Each row comes from the steps of one walk. Every step used is in the known rows, and no mark comes twice. Write the walk behind each row, first mark first.
(in the rows, 128 means zero)
Known rows:
vugor > bidel > novu > pivu: [132 129 136 122  90 111 164 122 128  75 132 130 118 126 142 115 136 134
 133 141 122 102 128 156 118  48 123 125 114 113 139  87 101 107 127 150
 122 133 122 118 154 131 130 127 130 121 155]
novu > pivu: [121 137 129 131 131 121 139 132 132 128 124 130 126 128 128 136 139 127
 137 133 129 133 123 121 121  81 127 133 133  92 134 182 118 114 131 147
 124 135 120 134 130 129 124 146 139 115 149]
segudov > zamog > novu > bidel: [151 106 122  98 115 119 140 109 117 127 135 124 135 130 131 102 126 146
 127 150 139 119 114 143 103  73 112 146 142 124 123  59 117  93 135 105
 101 144 131 130 136 158 122 125 147 164 135]
nese > novu > pivu > segudov > bidel: [159 145 131 134 132 107 118 123 111 124 130 133 124 126 103 131 147 115
 107 168 118 112 124 137 107  90 130 151 154  72 142 140 110 112 130 147
 140 121 101 134 173 147 105 179 138 138 117]
tavob > bidel > muzus: [173 112 134 121 148 123 124  87 128 135 132 121 135 124 143 120 141 137
 111 131 126 126 124 121 127 155 126 125 118 122 112  42 107 146 132 131
 134 122 131 112 128 131 111 124 128 117 142]
novu > bidel: [119 129 116 112 118 131 127 109 122 115 130 128 128 130 131 118 127 126
 140 137 124 121 123 136 121 106 118 119 132 106 139  86 120 119 129 122
 114 132 124 127 131 138 128 152 139 145 140]
segudov > zamog: [135 112 122 121 143 123 119 147 120 127 120 125 135 129 126 123 133 142
 108 145 140 119 131 128 118 145 129 150 134 112 117 165 124 133 133 115
 113 134 131 127 133 130 126 100 129 146 119]
segudov > nese > sogak > bidel: [165 105 106 126 153 130 149 153 128 172 117 127 136 123 139  88 132 129
 123 119 124 146 123 170 119 115 129 137 130 170 131 134 136 156 113 120
 129 108 119 129 171 124 113 122 126 129 150]
novu > pivu > segudov > nese > sogak > tuto: [131 119 100 142 164 123 154 142 133 151 124 131 123 116 113 126 141 121
  97 125 116 169 113 179 113  72 148 160 135  52 132 159 126 153 114 150
 147 146 101 147 148 128  78 154 117 126 193]
zamog > vugor > bidel: [183 122 108 146  93 131 115  93 132 107 145 124 117 131 135  84 124 122
 116 131 125 122 129 148 122  92 114 108 138 133 128  36 120 109 127 127
 128 143 135 131 154 138 127 107 127 127 154]
sogak > bidel > novu > pivu > dazet: [155 116 116 122 136 113 163 135 123 109 153 132 137 119 148  74 131 137
 135 130 111 138 112 126 112  58 123 152 115 129 134 166 103 100 120 143
 119 115 131 119 147 142 120 164 136 125 134]
pivu > segudov: [137 123 124 131 135 126 119 115 119 124 127 133 127 124 118 138 126 122
 104 133 118 130 127 123 126 136 145 142 129  83 128 112 128 127 127 137
 142 129 118 133 130 130 106 153 116 135 109]
novu > pivu > segudov > zamog > dazet: [150 120  89 138 162 115 135 135 113 121 111 129 129 124 114 146 145 142
  73 154 135 145 120 119 102  99 141 157 151  25 105 178 115 114 139 154
 111 145 134 147 136 127  96 138 130 143 139]
tuto > sogak > bidel: [178 130 118 115 153 129 116 107 131 137 127 128 139 120 114  76 130 121
 126 117 118 130 115 147 129  69 117 141 127 117 133 139 118 151 122 117
 144 139 124 121 139 135 119 132 126 130 126]
nese > segudov > zamog > vugor > bidel > novu: [185 105 129 148  93 109 122 117 117  84 119 122 113 128 126  60 134 144
  86 142 131  97 115 170 104 120 116 125 122 125 111  28 105 123 122 137
 129 142 146 127 189 146 130  86 115 147 118]
sogak > tuto > segudov > bidel > tavob: [147 146 115 117 121 132  91  75 118 157 139 123 120 122 116 105 131 130
 115 161 103 156 137 177 127  64 104 159 132  73 130 125  95 160 123 123
 142 141 117 119 143 145 114 132 105 138 137]
pivu > novu > bidel: [138 116 129 108 127 132 130 115 112  84 134 132 126 132 120 109 133 126
 126 120 116 145 124 126 112  86 118 135 130 124 141  38 127 104 128 119
 119 128 109 133 141 141 117 159 140 142 120]
tuto > segudov > bidel > muzus: [149 141 141 129 122 122 111  73 116 151 123 127 113 125 126 111 141 141
 113 171 122 129 121 141 118 125 116 151 129  83 129 118 104 143 127 130
 137 115 108 118 154 137 121 106 118 139  81]
vugor > bidel > tavob: [155 126 115 101 109 127 120 102 121 109 130 120 127 129 139 101 124 135
 120 144 120 115 152 155 135  91 113 113 121 144 136  52 104 138 129 125
 130 132 133 113 155 130 127 134 113 120 153]
tavob > bidel > novu > pivu: [145 118 150 131 117 117 150 110 133 114 129 128 129 126 136 149 146 133
 132 125 117 122 118 130 118  85 125 123 113  99 113 104  95 117 132 157
 124 143 127 118 136 140 116 137 134 121 167]
sogak > tuto > segudov > zamog: [144 119 115 124 145 132 109 100 127 129 128 124 130 122 108 127 130 136
  98 152 129 149 113 137 117 103 128 183 134  87 116 174 122 148 125 107
 135 148 125 138 124 143 110 101 110 145 116]
nese > segudov > pivu > novu > bidel: [123 126 144 126 138 120 142 126 109 108 102 130 130 134  90 104 133 120
 103 115 114 142 114 153 123 102 122 123 124 117 140  50 135 122 119 144
 126  95 112 147 169 144 138 170 133 148  94]
vugor > bidel > muzus: [162 124 126 111 122 120 136  98 126 105 134 123 121 125 145  87 130 136
 114 141 129 110 133 141 128 120 122 125 120 141 136  26 112 136 125 123
 131 112 124 114 145 124 123 116 122 118 126]
zamog > vugor > bidel > muzus: [195 121 114 140 104 121 122  82 131 108 141 120 109 125 151  57 132 133
 105 145 127 120 129 146 115 112 113 116 134 121 129   4 108 116 126 131
 136 135 128 124 153 134 123 100 124 118 137]
nese > segudov > bidel > vugor: [147 128 137 140  89 124  99 125 114 147 129 127 117 128 113  69 136 113
  97 136 114 111 135 169 122 154 117 120 133 121 116 118 108 141 120 141
 145 121 139 122 161 142 137 144 122 142 122]
bidel > novu > pivu > dazet: [119 123 127 128 124 112 165 135 124  78 145 132 125 122 137 111 132 150
 131 136 118 137 116 119 114  70 131 139 113 129 129 166 104  94 126 148
 125 136 125 121 138 143 120 147 136 130 147]
tavob > bidel > vugor: [167 105 132 125 100 141 110  97 131 127 142 124 137 126 135 120 134 113
 106 123 111 123 141 127 128 147 123 116 131 156 101  89 109 127 130 131
 146 144 145 118 123 144 122 138 126 131 173]
segudov > bidel > novu: [122 129 135 131  96 113 133 133 115 120 135 131 113 126 138 111 137 136
 137 143 118 104 134 169 119 112 118 129 124  98 128 105 106 127 126 137
 118 123 120 108 144 135 135 109 129 150 111]
novu > pivu > segudov: [132 133 124 135 136 119 134 120 123 127 125 135 128 125 115 141 138 120
 108 141 120 134 123 120 119  90 144 151 134  43 131 171 117 114 132 156
 140 136 110 140 136 129 101 170 126 125 130]
novu > pivu > dazet: [131 127 102 134 146 123 148 127 125 102 149 130 134 126 124 114 130 139
 125 132 124 150 126 110 124  81 129 137 123 133 128 185 113 104 128 135
 120 131 128 130 132 135 117 159 140 122 156]
zamog > vugor: [159 127 117 152 112 129 114 109 134 134 135 126 118 129 132  98 129 126
 122 132 123 140 122 131 117 116 117 121 146 113 123 107 124 110 128 134
 132 149 132 138 137 135 127 112 132 128 138]
nese > novu > bidel > tavob: [146 139 131  79 123 119 111 103 113 103 119 119 129 129 129 108 134 133
 131 171 118 113 131 135 110  91 103 123 144 163 146  48 105 119 129 119
 136 137 120 128 166 158 130 181 135 142 151]
zamog > vugor > bidel > novu > pivu > dazet: [173 117 102 149  86 116 156  98 131  55 161 129 112 124 144  67 128 143
 121 139 114 130 122 140 108  38 116 119 122 129 129  70  94  74 122 146
 124 151 133 124 165 151 121 127 134 129 171]
pivu > segudov > zamog > dazet: [161 109  90 135 157 122 122 131 110 120 116 127 131 125 117 142 137 142
  66 150 135 138 127 125 112 148 141 151 147  54  97 128 126 129 136 136
 116 137 142 141 131 129  99 117 121 157 117]
zamog > novu > bidel: [150 124 133 105  98 124 145  93 126 129 145 128 124 129 133 110 120 132
 148 132 125 130 112 146 114  52 110 122 136 148 132  22 124  89 130 116
 112 141 130 129 133 156 123 147 146 148 148]
segudov > zamog > dazet: [147 114  92 130 153 124 129 146 118 128 116 123 130 129 128 136 138 149
  91 145 143 136 126 131 113 143 127 133 146 102 101 137 124 130 134 124
 101 137 153 134 131 127 124  95 132 151 141]
tavob > bidel: [165 112 129 133 138 136 118  98 130 139 133 124 140 130 128 146 133 126
 122 113 123 128 128 126 133 138 128 114 120 134 109  80 119 141 132 126
 125 129 137 119 127 135 112 133 129 126 151]
bidel > novu > pivu > segudov > nese > sogak: [119 114 134 138 125 110 177 147 123 117 106 136 112 118 131 141 145 144
 102 142 115 138 114 170 104  89 148 147 124  79 130 165 116 130 119 167
 148 145  97 138 173 132  93 134 118 139 155]
sogak > bidel > novu > pivu > segudov > nese: [136 112 130 125 130 109 164 138 123 142 109 138 126 118 135 107 145 130
 111 145 112 134 108 149  98  70 134 169 131  46 135 158 111 108 121 170
 139 125  98 128 164 129  96 157 115 138 127]
sogak > tuto > segudov > nese: [120 127 121 134 136 138 131  97 137 148 116 128 122 121 112 136 132 132
 112 141 124 168 107 157 118  87 122 165 131 100 122 152 132 141 118 129
 151 145 108 137 141 137 103 117  99 140 139]

Write each row's walk:
[139 124 120  85 131 120 118  98 107 112  98 126 128 125 119 120 140 139
  98 181 115 124 128 141  99 101 119 145 152 121 146  52 113 113 127 139
 154 143  95 132 188 155  97 192 115 161 137]
pivu > segudov > nese > novu > bidel > tavob
[145 120 134 126 143 120 130 129 119 115 101 132 127 124 109 145 139 132
  92 158 126 127 118 130 105 143 137 150 148 136 130  96 140 115 124 140
 160 127  98 139 174 142  96 153 114 148 117]
pivu > segudov > nese > novu
[148 132 114 116 122 121  95 104 102 152 130 129 122 126 124 107 133 130
 103 161 108 128 151 158 126 118 124 140 134  50 132  98  98 144 134 139
 139 131 113 112 153 137 105 156 110 143 114]
pivu > segudov > bidel > tavob
[126 130 116  89 119 129 114  96 117 123 125 122 128 129 141 102 130 139
 136 153 116 125 138 142 121  87 108 119 130 105 143  80 101 125 133 124
 121 145 124 121 141 142 130 166 128 139 154]
novu > bidel > tavob
[142 119 135 118  82 120 149 115 123  70 135 128 119 126 141 111 126 134
 128 134 121  96 134 161 125  96 124 116 108 146 132  37 113 120 123 134
 124 125 129 113 151 132 132 112 121 134 134]
vugor > bidel > novu
[132 135 115 142 127 114 122 120 113 146 130 136 122 126 112 126 143 119
 110 148 118 126 135 145 117  88 134 147 140  13 135 165 107 120 133 153
 124 126 106 126 147 132 102 161 131 137 120]
novu > pivu > segudov > bidel
[156 131 120 137 139 138 129  98 135 136 140 125 121 119 112 131 123 122
 114 129 111 170 109 162 132  89 130 150 125 141 126 137 128 168 112 114
 151 138 125 146 134 143 107 119 114 126 150]
nese > sogak > tuto > segudov
[110 138 138 143 121 128 137 100 130 139  99 129 128 129 105 161 124 129
 108 152 121 143 120 133 139 106 128 141 129 122 134 189 132 131 123 143
 140 114 113 145 141 138 143 114 116 144  88]
tuto > segudov > pivu
[119 120 139 134 140 123 153 151 121 104 110 132 129 130 107 133 131 125
 105 114 116 152 135 136 130 111 129 142 130 133 136 118 140 118 124 142
 128 101 107 140 142 129 131 127 130 135 101]
segudov > pivu > novu
[140 140 118 120 128 113 109 109 107 156 125 130 122 126 121 118 146 130
 107 164 108 130 150 153 118  72 124 147 140  12 139 158  87 130 136 156
 130 139 105 118 160 137 103 172 121 131 135]
novu > pivu > segudov > bidel > tavob
[187 134 120  92 155 126 103  95 124 151 123 122 139 120 123  66 132 133
 124 132 110 134 133 152 131  62 107 139 128 128 136 131  99 160 125 122
 152 151 123 114 151 139 116 146 116 124 142]
tuto > sogak > bidel > tavob
[186 106 100 144 107 125 111 110 127  98 136 121 123 130 133  77 128 136
  97 149 138 112 133 150 111 110 116 129 143 108 119  72 115 112 130 113
 115 148 138 130 158 137 126  78 127 145 140]
segudov > zamog > vugor > bidel
[140 106 116 127 149 121 114 132 113 121 120 130 132 125 116 128 132 137
  83 151 130 120 132 123 115 155 147 168 137  67 118 147 124 133 133 125
 130 135 119 133 134 131 103 123 116 150 100]
pivu > segudov > zamog
[164  97 125 126 132 118 162 145 118 145 113 134 125 116 142  97 132 134
 101 133 107 135 114 179 108 117 144 154 123 119 130 104 126 149 111 146
 146 114 110 128 175 133  95 131 109 145 116]
pivu > segudov > nese > sogak > bidel > novu
[147 127 131  95  88 129 113 113 123  81 134 125 125 126 126  92 132 111
 119 163 114 100 124 128 106 109 109 122 156 187 139  75 115  96 123 121
 149 141 127 135 154 163 136 173 145 152 155]
nese > novu > bidel > vugor
[177 103 122 129 107 144 130 112 130 163 114 129 127 120 135  86 129 122
  98 149 107 154 118 165 115 106 123 152 139 193 122 178 123 146 110 124
 165 129 118 142 176 144 114 121 110 140 139]
tuto > segudov > nese > sogak > bidel > vugor
[125 112 134 127 131 102 144 143 114  96 114 133 123 122 126 137 145 145
  93 162 125 110 122 130  99 100 144 175 131  29 124 180 103 109 133 156
 129 150 109 132 144 136 103 128 122 147 113]
bidel > novu > pivu > segudov > zamog
[125 125 125 106 127 124 138 124 122 112 105 127 129 130 121 123 139 134
 128 162 133 115 111 143  98 107 111 127 147 164 144  71 130 105 124 122
 128 128 106 132 175 148 121 158 137 158 145]
segudov > nese > novu > bidel
[122 134 135 126 140 115 150 150 133 121  98 128 128 128 118 145 151 136
 121 157 138 129 112 130 100  89 121 144 149 145 137 166 128 105 126 147
 140 132 100 142 176 139 118 149 136 131 160]
segudov > nese > novu > pivu
[166 125 115  98 142 126 115 118 120 165 128 123 139 125 145  78 127 129
 129 137 112 134 139 140 125  99 112 142 129 139 135 108 108 141 127 125
 131 121 131 118 144 131 125 158 118 115 137]
sogak > bidel > tavob
[172 107 112 151 131 122  99 115 119 130 126 127 122 126 119 103 134 134
  75 155 131 132 123 124 103 142 136 157 153  50 113 128 121 115 134 130
 135 160 124 142 139 141  99 107 119 156 109]
pivu > segudov > zamog > vugor
[187 117 114 102 148 128 123 130 119 169 132 120 136 122 146  73 126 128
 127 132 108 145 139 163 130 103 119 130 125 176 131 110 111 170 119 115
 136 116 133 125 161 135 121 143 123 113 153]
nese > sogak > bidel > tavob
[170 111 122 133 141 138 140 111 127 172 106 130 130 123 126 113 129 133
 113 139 118 163 105 162 120  95 125 155 126 167 127 167 133 159 113 118
 144 112 110 142 177 135 106 115 111 135 117]
tuto > segudov > nese > sogak > bidel
[170 120 108 152 128 132  96  85 133 134 136 122 120 122 112  98 130 132
  91 156 126 163 105 138 107  91 115 173 152  68 111 152 118 126 125 114
 138 167 130 148 130 151 107  81 113 146 133]
sogak > tuto > segudov > zamog > vugor
[161 132 132 139 107 111 141 101 117 153 145 136 119 126 116 123 136 125
 118 144 119 134 124 155 112  40 126 150 144  50 128  98 108  93 133 149
 123 129 108 128 150 149  97 159 140 140 129]
zamog > novu > pivu > segudov > bidel
[126 143 153 143 106 100 138 136 114 135 116 131 112 128 116 102 149 131
 126 137 121 110 115 173 110  87 120 127 116  65 127 135  95 131 122 166
 125 118 123 120 175 137 135 142 132 133 114]
nese > segudov > bidel > novu > pivu
[156 122 137 126 125 108 149 127 120 129 130 136 126 117 137 107 137 120
 120 140 103 125 111 135 107  63 135 165 128  53 137 142 107 113 124 161
 138 121 109 130 144 133 104 170 124 124 114]
sogak > bidel > novu > pivu > segudov
[154 126 139 133 119 113 156 103 128 135 137 134 124 125 117 140 129 128
 117 133 121 146 111 124 113  43 136 152 141  94 123  96 120  85 132 151
 138 143 115 143 138 148  93 165 133 129 139]
zamog > novu > pivu > segudov
[169 115 132 125 130 125 128  86 130 138 141 124 127 122 109 118 121 143
 104 146 130 159 105 148 112  55 118 187 139 128 105 105 123 118 125 106
 132 152 130 140 125 159 103  92 117 151 128]
sogak > tuto > segudov > zamog > novu
[124 113 129 132  99 112 168 118 122  87 110 136 115 123 133 128 141 140
 102 151 121 112 123 162 105  62 138 143 116  62 135  96 108 103 124 167
 136 140  96 123 179 131  94 139 110 143 151]
vugor > bidel > novu > pivu > segudov > nese
[159  94 138 129 137 108 136 114 115 107 122 130 136 123 126 154 149 142
  88 151 120 113 120 128 104 110 143 163 123  31 103 131  92 124 137 152
 126 151 119 123 143 144  86 130 123 145 135]
tavob > bidel > novu > pivu > segudov > zamog
[107 134 150 128 111 109 159 141 131 103 122 131 118 125 139 132 141 137
 140 137 121 119 115 136 112  75 126 137 123  98 131 165 108 105 128 159
 126 142 119 127 138 133 130 130 134 126 143]
bidel > novu > pivu
[119 128 147 131 112 107 153 122 121  98 122 136 117 121 128 141 140 132
 115 144 113 123 117 129 110  80 142 154 124  49 131 142 107 103 128 167
 142 142 107 132 138 136 104 152 122 132 125]
bidel > novu > pivu > segudov
[171 131 136 118 141 108 137 101 124 111 123 137 128 114 115  91 142 126
 113 134 102 124 106 149 113  23 130 165 124  47 137 161  99 130 121 159
 157 152 105 126 147 143  94 163 123 134 119]
tuto > sogak > bidel > novu > pivu > segudov
[133 125 136 132  99 111 125 119 106 117 136 137 112 123 128 118 135 130
 110 149 109 106 132 165 117 124 134 145 126  53 128  91 106 125 127 149
 132 126 112 112 148 138 111 131 118 158  91]
pivu > segudov > bidel > novu
[114 137 142 145 138 117 138 142 125 148  92 125 131 131  98 126 127 121
 103 123 126 129 117 155 139 144 130 117 120 129 127 134 134 147 120 155
 134  95 131 141 159 130 154 138 121 135 100]
nese > segudov > pivu
[120 145 147 140  87 113 138  97 118 124 121 135 109 126 123 140 145 139
 133 170 114 123 115 151 114  53 115 153 124  55 133 187  93 114 128 154
 130 134 106 125 159 146 126 117 125 144 106]
tuto > segudov > bidel > novu > pivu
[196 111 112 153  99 132  99  70 124 105 126 123 119 130 121  98 127 141
  86 168 131 127 121 138 111  91 114 145 139 115 115 102 111 118 130 113
 130 155 128 140 171 149 118  71 113 150 111]
tuto > segudov > zamog > vugor > bidel
[139 108 117 138 146 129 145 135 122 142 109 131 125 123 123 134 132 134
  93 133 122 145 124 163 120 142 149 138 129 120 127 130 138 151 118 135
 148 132 106 139 165 127  93 130 111 143 136]
pivu > segudov > nese > sogak
[162 136 138 114 137 110 147 120 133 117 122 132 128 117 127  82 145 131
 138 129 112 120 106 153 116  19 116 149 121  88 136 168  98 130 122 148
 145 150 114 120 146 141 116 141 133 126 138]
tuto > sogak > bidel > novu > pivu
[150 112 150 127 113 125 136 104 128 112 134 126 131 126 140 144 136 136
 127 120 117 115 122 136 125 127 127 115 109 132 109  56 107 132 129 140
 130 135 134 109 133 139 118 121 124 134 144]
tavob > bidel > novu
[168 110 108 138 162 121 158 140 125 176 113 134 134 119 128 105 141 123
 101 132 116 155 115 162 109  84 144 158 135  84 134 178 125 145 118 148
 139 119 102 143 177 127  87 164 124 124 153]
novu > pivu > segudov > nese > sogak > bidel
[188 117 124 114 161 118 140 128 125 163 133 122 130 118 152  61 132 129
 119 128 119 136 117 155 122 130 127 137 125 167 135  92 119 168 116 118
 136  97 128 126 148 124 119 125 132 110 126]
nese > sogak > bidel > muzus
[114 122 129 118 130 125 151 131 114  98 115 132 132 132 110 123 132 122
 118 125 112 143 128 142 123  80 122 132 134 112 148  79 134 105 126 134
 114 106 104 141 142 138 133 151 139 150 115]
segudov > pivu > novu > bidel
[111 139 140 135  98 106 147 139 120 123 135 133 112 127 136 120 147 134
 142 149 120 112 129 164 110  69 115 135 127  56 134 169  95 111 129 154
 115 131 114 113 152 137 133 123 139 138 127]
segudov > bidel > novu > pivu
[149 125 130 146 151 133 150 117 126 112 125 129 122 122  92 135 126 120
  93 115  98 191 118 171 136  70 134 161 126 151 132 119 141 159 109 127
 152 108 102 157 151 144 111 116 115 132 120]
nese > sogak > tuto > segudov > pivu > novu
[143 120 125  87 127 130 118 104 104  91 131 127 128 130 132  94 134 139
 124 133 107 147 138 130 113  73 108 137 132 128 142  33 110 112 131 122
 128 139 106 126 152 146 113 171 128 134 137]
pivu > novu > bidel > tavob
[166  92 124 104  82 123 126  94 112 106 142 129 127 124 128  88 125 130
  86 164 119 117 125 139  97  87 127 163 157 105 114  55 108  82 133 120
 134 162 127 135 137 169 104 148 134 177 141]
pivu > segudov > zamog > novu > bidel > vugor
[170 108 104 105 151 128 138 141 121 180 109 122 134 122 149  77 133 141
 118 134 117 154 136 179 121 106 117 137 131 172 134 126 117 165 117 124
 139 120 119 122 180 129 114 132 114 125 163]
segudov > nese > sogak > bidel > tavob
[151 114 135 121 130 110 155 136 130 136 127 126 131 129 126 121 137 148
 121 146 143 131 114 129 104  55 121 161 144 105 111 155 114  90 136 128
 110 148 126 137 138 148 117 114 145 136 147]
segudov > zamog > novu > pivu
